Each row comes from the steps of one path. Every step used is in the known rows, and no mark comes twice. Write the path behind each row, first mark first.
Known rows:
V, R: [-1.354  0.219 -0.808  0.739 -0.730 -0.673  0.240 -0.457  2.838  1.277
 -0.920 -0.979 -1.538 -1.328 -2.642  0.959  2.379 -0.355  0.006  1.142
  2.039 -1.054 -0.006 -7.384 -0.859]
F, R, E, L: [ 0.276  0.375 -1.126 -0.607 -0.885 -0.749 -0.406  0.238  2.807  2.096
 -1.931  0.521 -2.436 -2.113 -0.944  1.279 -3.077 -0.568  0.183 -0.216
  2.468  1.273 -0.693  1.595 -1.856]
G, L, Y: [-0.929 -0.475 -0.559 -0.317 -1.010 -1.119 -0.142  1.144 -0.025  0.202
  1.008 -1.124  2.643  2.938  1.132  0.718  3.563  2.936 -0.350  1.587
 -0.817 -1.245  0.558  3.162  0.089]
E, R: [ 0.174  0.766 -1.825 -1.139 -0.023  0.782 -0.444  1.773  1.090  1.417
 -1.292 -0.754 -2.601 -1.694  1.333  0.696 -1.207  2.941  0.374 -0.118
  1.381  0.505 -1.808 -4.928 -0.823]
G, L, E, R: [-1.505  0.511 -1.845 -0.904 -1.343 -0.551  0.508  1.378  1.247  1.218
 -0.135 -1.561  0.375  2.306  1.724  1.544  4.098  1.994  2.174  2.331
  1.249 -1.020 -0.484 -1.750 -0.128]
F, R: [ 0.328  0.636 -0.537 -0.778 -1.754 -0.188 -0.693  0.448  1.476  1.551
 -1.675 -0.213 -2.402 -2.021 -1.498  1.378 -1.050  1.841  0.890 -0.198
  1.906  1.287 -1.014 -1.551 -1.181]
F, R, V: [-0.271  0.062 -0.313  0.561 -2.311 -0.230 -0.737 -0.419  1.514  1.536
 -1.980 -0.969 -1.757  0.521 -0.628  1.528 -2.880  2.902  0.787 -0.206
  1.882 -0.454 -0.462  2.101 -0.083]
G, R, F: [ 0.857  0.159 -1.192 -1.703 -1.191 -0.609  0.480 -0.217  0.978  0.325
 -0.618  0.082 -5.265  0.734 -0.165 -1.008  0.323 -0.625  1.413 -1.045
  1.264 -1.957  2.036  4.412 -2.078]
G, L, V: [-0.183  0.379 -0.443  1.551 -1.990 -0.831 -0.532  0.469 -0.379 -0.299
  0.932 -1.331  0.650  2.820  1.865  0.624  0.520  3.163  0.812  3.235
 -0.122 -0.678  1.250  0.773 -0.135]
R, E: [-1.203 -0.948 -0.538  0.356  0.117 -0.321  0.864 -1.770  1.342  1.391
  0.220  1.035  1.032  0.968 -0.005 -0.244 -2.639 -2.942 -0.096 -1.282
 -0.251  0.132  0.413  7.373  0.031]
V, R, E, L, G: [-0.395 -0.266 -1.489  1.011  0.062 -1.118  0.523 -1.122  3.959  2.234
 -1.000 -0.270 -1.725 -1.532 -2.321  0.773  2.196 -2.344 -1.238  0.792
  2.767 -0.687  0.855 -4.903 -0.658]
E, L, G: [ 3.603  0.379 -0.868  0.326  1.616 -0.347 -0.889  1.502  0.225  0.023
 -0.564  0.109 -2.034 -1.668  0.643 -0.186  3.515  0.143 -2.234  1.520
  1.751  0.638  1.013 -5.206  0.176]
D, E: [-0.777  0.332  0.781 -0.058  0.485 -0.277 -0.432  0.789  1.919 -0.023
 -0.772  0.335 -2.656  0.936  0.508  2.686 -2.704  0.074 -1.243  0.883
 -1.247 -0.819 -1.140  3.182  2.072]
L, G: [ 2.476 -0.811 -0.714  0.339 -0.143  0.363 -0.478 -0.950 -0.872  1.280
  0.226 -0.033 -0.709 -0.336 -0.555 -1.092  5.271  1.441 -1.002 -0.232
  0.393  1.234  1.409 -0.676  2.035]
D, E, L, Y: [ 0.933  0.812  0.695 -0.524  1.891 -0.506 -1.040  2.434  2.918 -0.249
 -0.787 -0.060 -2.486  0.920  1.272  2.942 -0.877  0.028 -3.592  1.863
 -0.401 -1.412 -1.227  4.412  1.760]
G, L, V, R, E: [-1.358  0.239 -1.057  2.026 -2.266 -1.300 -0.134 -0.420  1.457  0.850
  0.460 -1.501  0.113  2.456  0.632  1.030  1.017  2.198  0.645  3.446
  0.847 -1.170  1.339 -0.475 -0.525]
D, E, L, V: [ 1.574  1.402  0.685  0.903  1.198 -0.293 -1.301  1.952  2.519 -0.645
 -0.843 -0.315 -3.916  0.634  1.751  2.939 -2.959  0.425 -2.721  3.108
  0.099 -0.819 -0.771  2.587  1.430]
F, R, G: [ 0.651  0.177 -1.474 -0.666 -1.666 -0.336 -0.578 -1.881  0.843  1.504
 -2.450 -0.058 -1.893 -3.551 -0.611  1.017  0.758  1.242  1.877 -0.665
  1.802  1.393 -1.435 -0.050 -0.667]
R, G: [ 0.463 -0.672 -1.337  0.228  0.028 -0.173  0.211 -3.158 -0.912 -0.102
 -1.052  0.306  0.687 -2.064  1.385 -0.357  2.488 -0.570  1.202 -0.693
 -0.127  0.208 -0.590  1.990  0.899]
E, R, G, L, F: [ 0.043  0.601 -3.081 -0.851 -0.467  0.121  0.026 -0.501  0.061  1.342
 -1.703 -1.197 -1.355 -1.973  3.354  0.807  0.812  3.974  1.462  0.085
  0.872 -0.257 -1.512 -3.683 -0.043]
D, E, L, Y, R, F: [ 0.967  0.123  0.791 -0.676  1.033 -0.332 -0.835  1.999  3.624 -0.282
 -0.965 -1.023 -2.524  0.687  0.674  3.045 -1.756 -0.528 -2.682  1.591
 -0.614 -1.157 -1.051  5.983  0.409]
G, L: [-1.661 -0.186 -0.833  0.278 -1.389 -1.342  0.139  1.089 -0.632 -0.398
  0.402 -0.375  0.895  1.849  0.844  0.972  0.841  2.142  1.310  1.688
 -0.407 -0.633  0.666 -2.805 -0.430]
G, R: [ 0.058  0.553 -1.249 -1.532 -1.955 -0.637  0.381  1.116  0.633  0.736
 -0.688  0.862 -5.344  0.924  0.243  0.015  2.143  0.471  0.870  0.168
  0.992 -0.988  1.749 -0.954 -0.777]
Y, L, G, R: [ 1.523 -1.828 -1.318 -0.394 -2.580 -1.336  0.785 -0.751  1.203  1.857
 -0.510  1.628 -3.303  0.271 -1.029 -1.970  2.890 -1.260  1.198  2.784
  0.114 -0.034  2.816 -4.567 -0.059]

Write each row's path:
[ 0.920  0.400 -1.679 -1.499  0.707  0.787 -0.309  0.413  1.497  0.910
 -1.090 -1.524 -2.199 -1.896  0.920 -0.356 -2.822  1.846  0.999 -1.294
  1.571 -0.460 -1.465  0.538 -2.166]  E, R, F
[ 0.576  0.324 -1.685  0.139 -2.715 -0.755 -0.805 -1.553  0.677  1.418
 -1.997 -0.761 -1.758 -2.094  0.400  1.257  1.127  2.837  2.286  1.035
  1.740  0.985 -0.784  0.558 -0.696]  F, R, G, L, V
[ 1.781  0.898 -0.210 -0.385  1.021 -0.708 -0.878  2.252  2.191  0.239
 -1.321  0.648 -5.793  0.122  0.858  2.658  0.583  0.441 -2.556  1.921
  0.375 -0.767  0.118 -0.328  1.957]  D, E, L, G, R
[ 0.783  0.628 -1.394 -1.871  0.754  1.186  0.579 -0.600  2.888  2.092
 -0.684 -2.266 -0.615  0.663  0.861  0.171  3.346 -1.012  1.477  0.137
  2.654 -0.995 -1.317  5.443 -0.467]  L, E, R, F
[ 1.439  0.656 -0.779  2.394 -1.257  0.226 -0.697 -2.842  1.846  1.030
 -0.468 -1.904 -1.337 -0.554  0.259 -0.028  2.562  1.084 -0.068  2.549
  1.915 -0.717  0.645  0.682  0.256]  L, V, R, G
[-0.078  0.646 -0.381 -1.111  1.076  0.279 -0.645  1.225  3.011  0.589
 -1.567 -0.819 -4.004 -0.241  1.078  2.600 -4.847  1.415 -0.551  0.021
 -0.058 -1.047 -2.251  3.682  0.684]  D, E, R, F
[-0.094 -0.951 -1.250 -1.057 -1.355 -0.433  1.236 -0.381  3.222  2.205
 -0.879  0.146 -0.851  0.719  0.127 -0.638  1.229 -2.628  2.257  3.522
  1.068 -0.648 -0.100 -2.405 -0.870]  Y, L, E, R
[-0.168  0.031 -1.867 -0.522 -2.404 -0.968 -0.489 -1.371  0.585  1.343
 -2.285 -0.262 -1.351 -2.579 -0.050  1.371  1.292  2.204  2.561  0.182
  1.604  1.036 -1.067 -1.305 -0.865]  F, R, G, L
[ 2.598  1.916 -0.625 -0.341  1.189 -0.484 -0.356  1.198  1.224  0.187
 -1.192 -0.704 -2.854 -1.909  1.459  0.997 -1.473  0.296 -2.107  1.073
  1.988 -0.521  0.276 -2.560 -1.426]  E, L, F, R
[ 2.379  1.658 -0.481  0.164  2.070 -0.390  0.002  1.025  0.609 -0.514
 -0.402 -0.625 -1.662 -1.004  2.046  0.456 -0.863 -0.403 -2.553  1.184
  1.086 -1.125  0.747 -1.843 -0.729]  E, L, F
[-0.999 -0.316 -1.717  0.868 -0.724 -0.802  0.402 -2.731  2.255  1.217
 -1.650 -0.889 -1.052 -2.693 -1.748  0.659  4.021 -0.860  0.792  0.539
  1.909 -0.951 -0.366 -5.748 -0.154]  V, R, G
[ 1.673  0.654 -0.077  2.111 -0.701  0.291 -0.699 -2.237  2.511  0.766
  0.147 -2.585 -1.534  0.433 -0.756 -0.493  0.168  0.582 -0.466  2.223
  2.165 -1.400  1.109  3.862 -1.111]  L, V, R, F
[ 2.641 -0.441 -1.555 -0.727 -1.436 -0.078 -0.159 -0.199 -0.445  1.856
 -0.381  0.535 -4.425  0.158 -0.495 -1.001  6.710  1.611 -0.312 -0.145
  1.061  0.560  2.689 -1.453  1.598]  L, G, R
[ 1.442  0.646 -0.125  0.224  0.599 -0.754 -0.918  1.935  2.273  0.243
 -1.503  0.232 -5.716  1.458  1.364  2.732 -0.480  0.941 -2.645  1.916
  0.334 -1.503  0.406  1.050  2.522]  D, E, L, G, R, V
[ 3.294  0.400 -1.370  0.106  0.219 -0.661 -0.698  1.584  0.531  0.438
 -1.033  0.203 -4.479 -0.145  1.066 -0.064  3.553  1.016 -2.014  1.602
  2.228 -0.761  2.154 -3.767  0.380]  E, L, G, R, V
[-1.822 -1.525 -0.702 -0.287 -2.794 -0.958  0.356  0.826  1.237  0.878
  0.707 -1.484  2.861  3.289  0.596  1.363  2.828  1.886  0.540  1.577
 -1.335 -0.161  0.794  3.913 -0.513]  G, L, Y, R, E
[ 0.241 -1.511  0.468 -1.089 -2.063  0.734 -0.195  0.550  1.792  1.244
  0.275 -1.989  2.387  1.626 -0.369  0.621  3.900  0.838 -1.358  0.395
 -0.989  0.692  0.056  5.976 -0.018]  L, Y, R
[-0.172 -1.015 -1.766  0.044 -0.796 -0.939  0.087 -2.428 -0.907  0.118
 -0.295 -0.464  2.575  0.011  2.216  0.063  4.977  1.314  0.926  0.341
 -0.652 -0.791 -0.248  4.111  0.998]  R, G, L, Y
[ 0.126  0.411 -1.886 -1.283 -1.091 -1.208  0.653  0.973  1.931  1.319
 -0.906  1.484 -5.537  0.773  0.685  0.042  0.121 -1.824  0.115  0.026
  1.564 -1.054  2.057  1.787 -1.309]  G, R, E, L
[-1.073  0.506 -0.291  0.107  0.060  0.235 -0.762  1.585  2.745  0.876
 -1.834 -0.746 -3.695  1.661  1.936  3.309 -4.894  3.207 -1.199  0.838
 -0.159 -1.714 -2.054  2.169  2.282]  D, E, R, V
[ 0.185 -0.152 -1.743 -0.788 -2.220 -0.870 -0.609 -1.297  0.906  1.647
 -1.943 -0.621 -0.569 -2.042  0.127  1.432  2.596  2.673  1.646  0.146
  1.400  0.816 -1.140  1.756 -0.543]  F, R, G, L, Y
[ 3.067 -0.678 -1.485 -0.853 -0.862 -0.112 -0.086 -1.067 -0.126  1.521
 -0.168 -0.006 -4.434  0.151 -0.703 -1.559  5.555  0.978  0.079 -0.996
  1.327 -0.161  2.859  2.486  0.601]  L, G, R, F
[ 1.204  1.249 -0.031  1.192  1.065 -0.585 -1.135  0.717  3.325 -0.161
 -1.523 -0.506 -4.277 -0.444  1.362  3.089 -1.356  0.060 -2.203  3.201
  0.742 -1.213 -0.998  0.984  1.424]  D, E, L, V, R, G
[ 1.128  0.878 -0.147  2.306 -1.353  0.283 -0.817 -1.252  2.165  1.050
  0.077 -2.063 -1.708  0.462 -0.357  0.133  1.479  1.388 -0.755  3.007
  1.993 -0.735  0.918 -0.427 -0.176]  L, V, R
[-0.358  0.315 -1.621  0.094 -0.708  0.694 -0.480  0.867  1.282  1.322
 -1.541 -1.555 -1.832  0.902  2.252  0.881 -2.994  4.429  0.229 -0.013
  1.447 -1.346 -1.154 -1.627  0.389]  E, R, V
[ 0.441 -0.663 -0.497 -0.132 -1.981 -1.114  1.089 -1.632  1.988  1.577
 -0.843  0.289 -1.597 -0.380 -0.238 -0.608 -2.861 -1.351  0.874  2.263
 -0.156 -0.696  1.184 -1.213 -1.212]  Y, L, F, R
[-0.727 -0.122 -1.574 -1.296 -1.830 -0.870  0.987 -0.145  1.551  1.775
 -0.610  1.584 -4.643  1.611  0.239 -0.201  0.179 -1.671  0.894 -0.771
  0.838 -0.959  2.015  4.280 -0.688]  G, R, E
[-0.568 -0.571 -2.014  0.054 -0.814 -0.817  0.692 -2.923 -0.421  0.366
 -0.756 -0.564  1.736  0.171  2.102  0.365  5.630 -0.315  2.535  0.960
  0.252 -0.693 -0.351  2.166  1.094]  R, G, L, E
[ 0.980  0.014 -0.610  1.304  0.910 -0.363 -0.031 -0.765  2.066  0.904
  0.117  0.442 -0.323  0.717  1.536 -0.122 -3.091 -2.447 -1.526  1.016
  1.080 -0.112  0.836  6.317 -0.624]  R, E, L, V
[ 2.246 -0.883 -1.404  0.160 -1.903 -0.078 -0.226 -0.697 -0.402  1.840
 -0.464  0.004 -4.158  1.972  0.301 -0.878  5.344  2.556 -0.534 -0.172
  1.149 -0.694  3.031  0.991  2.382]  L, G, R, V
[ 1.084  0.504 -0.876  0.098 -1.179 -0.491 -0.715 -0.156  2.907  2.160
 -1.630 -0.018 -2.432 -1.619 -0.503  1.167 -3.056 -0.171 -0.119  0.524
  2.604  1.238 -0.468  3.049 -1.754]  F, R, E, L, V
[-1.495 -1.133 -0.448 -0.465 -2.821 -0.857  0.004  1.475  0.734  0.439
  0.662 -1.840  2.553  2.926  0.623  1.348  3.587  2.839  0.520  2.080
 -1.124 -0.208  0.646  1.639 -0.437]  G, L, Y, R
